Every row comes from one small tree of marks. The marks that hang from a mark follow it in brackets, in alphabetical order. Every link used is in the known rows. Which tree was each row made from?
Known rows
lumire(naze(domaz ruta)): [ 0.29 -0.50  1.42  1.46 -3.56  2.90  2.10  1.29 -2.75 -2.18 -0.31  1.29
 -0.54 -2.77  1.14  0.20 -2.91  0.62  0.64]
lumire(naze(bukod domaz ruta)): [ 0.05 -1.52  3.47  2.36 -4.96  3.22  3.69  1.70 -3.58 -3.23 -0.34  1.82
 -1.51 -3.50  1.01  0.75 -3.92  1.54  0.16]
naze(bukod domaz gonag ruta(birep)): [-1.86 -3.00  4.62  1.93 -4.69 -0.05  2.04  2.14 -2.99 -1.41 -1.38  1.57
 -0.81 -5.28  0.71  2.26 -5.21  0.94  0.99]
rubota(naze): [-0.45  1.15  0.00  1.20 -0.40  0.23 -0.60  0.12  0.39 -1.36  0.69  0.22
  0.63 -0.82 -0.13  1.31 -0.10  0.09  0.04]
lipit(domaz(naze(gonag ruta(birep)))): [ 1.99 -3.33 -1.30 -0.42 -3.14 -0.87 -1.34  0.39 -2.81  1.74 -1.85 -0.51
 -1.63 -3.11  1.13 -0.17 -5.44  1.48  0.82]
domaz(naze): [ 1.64 -0.53 -1.88 -0.26 -0.41 -0.23 -1.05 -0.63 -1.17  0.41 -0.25 -0.80
 -0.92  1.08 -0.33  1.06 -2.18  0.70  0.13]
rubota(naze(bukod domaz ruta(birep))): [-1.60 -0.61  5.53  2.82 -5.78 -0.27  3.13  1.53 -2.65 -3.14  0.81  1.59
 -0.70 -5.79  1.30  3.38 -4.39  1.01 -0.19]
lumire(naze(bukod domaz gonag ruta)): [-0.66 -2.86  2.44  2.82 -4.32  3.53  2.02  2.38 -3.40 -2.84 -1.82  2.09
 -0.80 -4.12  0.43  0.99 -4.95  1.71  1.48]
lipit(domaz(naze)): [ 3.95 -1.36 -2.07 -0.26 -1.61  0.44 -0.49 -0.85 -0.95  0.56 -0.47 -0.80
 -2.17  0.70  0.26 -0.28 -1.77  1.41 -0.77]
gonag(naze): [-0.54  0.64  1.13  1.24 -0.45 -0.10  0.63  0.71  1.77 -0.19  0.72 -1.06
  0.43 -0.33 -0.39  0.97 -0.44 -0.15 -0.99]
dosit(naze): [-1.55 -0.17  0.16  1.62 -1.13 -0.39 -1.02  0.69 -0.32  0.60 -0.57  0.07
 -0.99  0.01  0.68  0.95 -0.02 -0.19  0.25]
lipit(domaz(naze(bukod lumire ruta))): [ 4.58 -1.49  0.23  1.66 -5.49  1.70  4.54  0.83 -5.14 -0.67 -2.76 -0.27
 -4.22 -2.46  1.07  0.01 -5.03  3.34 -1.09]
dosit(naze(ruta)): [-2.30  0.46  1.25  2.12 -2.12 -0.49  1.38  1.23 -1.81  0.67 -1.38 -0.12
 -1.19 -1.55  1.41  0.49 -1.38  0.47  0.32]
dosit(naze(domaz)): [-1.20 -0.31  2.09  2.73 -3.01  0.51  0.13  1.07 -0.48 -0.95 -0.48  0.89
 -1.56 -0.71  0.67  2.28 -0.51 -0.32  0.33]
rubota(naze(bukod domaz gonag)): [-1.10 -1.39  2.85  3.54 -2.79  1.68  0.58  1.60 -0.65 -3.46 -0.70  1.80
 -0.12 -2.94 -0.99  3.46 -2.61  1.06  0.72]
naze(lumire): [ 1.52  0.15 -0.40  0.43 -1.68  0.95  1.00  0.75 -1.68 -0.23 -1.33  0.34
 -0.89 -0.77 -0.07  0.15 -1.11  0.40  0.28]
lumire(naze(gonag ruta)): [-0.72 -1.86 -1.29  0.71 -1.02  2.52 -0.73  1.58 -2.48 -0.26 -1.87  0.84
  0.60 -2.53  0.42 -1.13 -3.34  0.82  1.89]
naze(bukod domaz gonag lumire ruta): [ 0.25 -1.56  3.39  3.47 -4.92  2.43  4.63  2.77 -4.29 -2.42 -3.55  1.63
 -1.81 -4.38  0.01  1.92 -4.88  1.92  0.90]
domaz(naze(bukod gonag lumire ruta)): [ 1.37 -1.84 -0.45  2.04 -3.64  1.52  2.43  1.66 -5.34 -0.38 -3.97  0.25
 -2.20 -2.57 -0.27  1.52 -6.56  2.80  1.06]
naze(ruta): [-0.58  0.52  1.10  0.44 -0.96 -0.10  2.28  0.55 -1.64  0.03 -0.90 -0.27
 -0.18 -1.52  0.79 -0.45 -1.37  0.60  0.04]
naze(domaz lumire): [ 1.80  0.17  1.35  1.66 -3.36  1.84  2.19  1.06 -1.90 -1.77 -1.16  1.03
 -1.34 -1.43  0.02  1.45 -1.50  0.28  0.29]

Which tree is each row?
[ 0.05 -3.46  1.51  2.24 -3.46  3.65 -0.35  1.86 -1.91 -2.73 -0.98  2.36
 -0.65 -2.50 -0.39  1.37 -3.65  1.11  1.40]	lumire(naze(bukod domaz gonag))
[ 0.85 -2.19  2.39  2.87 -4.08  2.59  2.19  2.28 -2.51 -2.31 -2.66  1.89
 -1.64 -2.72 -0.68  2.29 -3.61  1.36  1.00]	naze(bukod domaz gonag lumire)
[ 0.48  0.59  5.34  4.13 -6.18  2.03  7.00  2.85 -2.61 -2.91 -1.45  0.32
 -1.91 -4.26  0.24  2.58 -4.17  1.68 -1.09]	gonag(naze(bukod domaz lumire ruta))
[-1.38  0.41  3.91  2.54 -2.73  0.06  4.63  1.78 -0.78 -1.17 -0.26 -0.81
 -0.59 -2.69  0.20  1.22 -2.61  1.49 -1.52]	gonag(naze(bukod ruta))
[ 1.89 -2.61 -1.28  1.58 -2.69  1.45  0.13  1.20 -3.72 -0.37 -3.12  0.34
 -2.09 -0.95 -1.08  1.92 -5.21  2.16  1.11]	domaz(naze(bukod gonag lumire))
[-1.74 -1.90  1.67  3.77 -4.42  1.35  2.37  3.14 -4.31 -0.23 -4.33  0.92
 -2.31 -3.52  0.64  1.31 -4.26  1.85  1.24]	dosit(naze(bukod gonag lumire ruta))
[-0.56 -3.37  0.76  0.61 -3.34 -1.19 -0.19  0.99 -4.18  0.63 -1.74  0.14
 -1.22 -3.60  0.53  2.05 -6.88  1.83  1.08]	domaz(naze(bukod gonag ruta(birep)))
[-0.29 -0.16  4.81  3.12 -3.66  1.03  3.58  1.63  0.70 -2.72  0.73  0.20
 -0.79 -1.94 -0.52  2.87 -1.88  0.64 -1.46]	gonag(naze(bukod domaz))
[ 0.04 -0.51 -0.40  1.42 -1.93  1.25  1.71  1.92 -3.07  0.19 -3.58  0.41
 -0.31 -2.88  0.13 -0.36 -3.31  1.15  1.48]	naze(gonag lumire ruta)
[ 3.95 -1.84 -2.55  1.11 -3.37  1.59  1.11  1.06 -4.01  0.76 -4.11 -0.42
 -2.51 -2.15  0.39 -0.53 -5.06  2.42  0.67]	lipit(domaz(naze(gonag lumire ruta)))
[-0.15 -1.43  1.56  2.25 -3.20  1.53  3.48  2.44 -3.93 -0.84 -3.72  0.85
 -1.28 -3.56 -0.02  0.43 -4.24  2.03  0.93]	naze(bukod gonag lumire ruta)
[ 0.83 -0.64  0.93  1.16 -2.77 -0.04  3.11  0.38 -3.88 -0.59 -1.26 -0.50
 -2.02 -1.38  0.44  1.33 -4.49  2.29 -0.47]	domaz(naze(bukod ruta))
[ 3.36 -0.64 -1.18  0.17 -2.57  0.31  1.76 -0.35 -2.59  0.61 -1.32 -1.10
 -2.37 -0.85  1.03 -0.77 -3.05  1.99 -0.79]	lipit(domaz(naze(ruta)))
[-1.27  0.24  4.72  1.86 -4.46 -1.02  2.67  1.68 -0.54 -0.99  0.89 -0.12
  0.03 -4.42  1.04  2.42 -3.56 -0.34 -0.65]	gonag(naze(domaz ruta(birep)))
[ 0.84  0.02  2.54  2.57 -3.48  1.14  3.28  1.95 -0.94 -1.39 -0.69 -0.16
 -1.32 -1.86 -0.59  1.68 -2.29  1.22 -1.15]	gonag(naze(bukod lumire))
[ 1.65 -1.69  1.40  0.82 -5.75 -0.48  2.51  1.24 -5.92 -0.02 -1.70  0.21
 -2.83 -3.80  1.12  1.91 -6.80  2.12  0.15]	domaz(naze(bukod lumire ruta(birep)))
[-0.24 -1.72  2.20  1.56 -4.88  0.53  1.38  2.33 -3.70 -0.56 -2.59  1.45
 -0.65 -5.20  0.81  1.72 -5.23  0.39  1.90]	naze(domaz gonag lumire ruta(birep))
[ 0.28 -0.14  0.39  3.10 -3.04  2.41 -0.07  1.75 -1.31 -2.74 -1.91  1.68
 -0.05 -2.82 -0.90  3.00 -2.73  0.50  1.53]	rubota(naze(domaz gonag lumire))
[ 0.96 -0.17  4.13  3.03 -5.57  2.11  6.11  2.11 -4.40 -2.80 -2.20  1.37
 -2.36 -3.79  0.77  1.74 -3.89  1.85 -0.23]	naze(bukod domaz lumire ruta)
[ 2.87 -1.95 -0.44 -0.69 -3.78 -1.40  0.38 -0.26 -3.09  1.38 -0.44 -0.74
 -2.22 -2.62  1.84 -0.11 -4.40  1.40 -0.47]	lipit(domaz(naze(ruta(birep))))
[-0.42 -1.86  0.45  1.85 -2.80  3.17  0.35  1.87 -2.56 -1.77 -1.73  1.59
 -0.01 -3.30  0.40  0.18 -3.95  0.70  2.00]	lumire(naze(domaz gonag ruta))
[ 0.22 -1.17 -1.85  0.54 -0.64  0.14 -0.30  0.45 -2.82  0.77 -2.48 -0.72
 -0.40 -0.94 -0.27  0.57 -4.60  1.47  1.27]	domaz(naze(gonag ruta))
[ 5.27 -1.01 -2.59  0.31 -3.18  1.26  0.38 -0.18 -2.50  0.37 -1.74 -0.43
 -3.01 -0.09  0.35 -0.20 -2.69  1.70 -0.46]	lipit(domaz(naze(lumire)))
[-0.39 -2.35 -1.03 -0.31 -1.97 -1.36 -1.97  0.60 -3.17  1.62 -1.64 -0.37
 -0.27 -2.78  0.53  1.36 -5.85  0.87  1.61]	domaz(naze(gonag ruta(birep)))
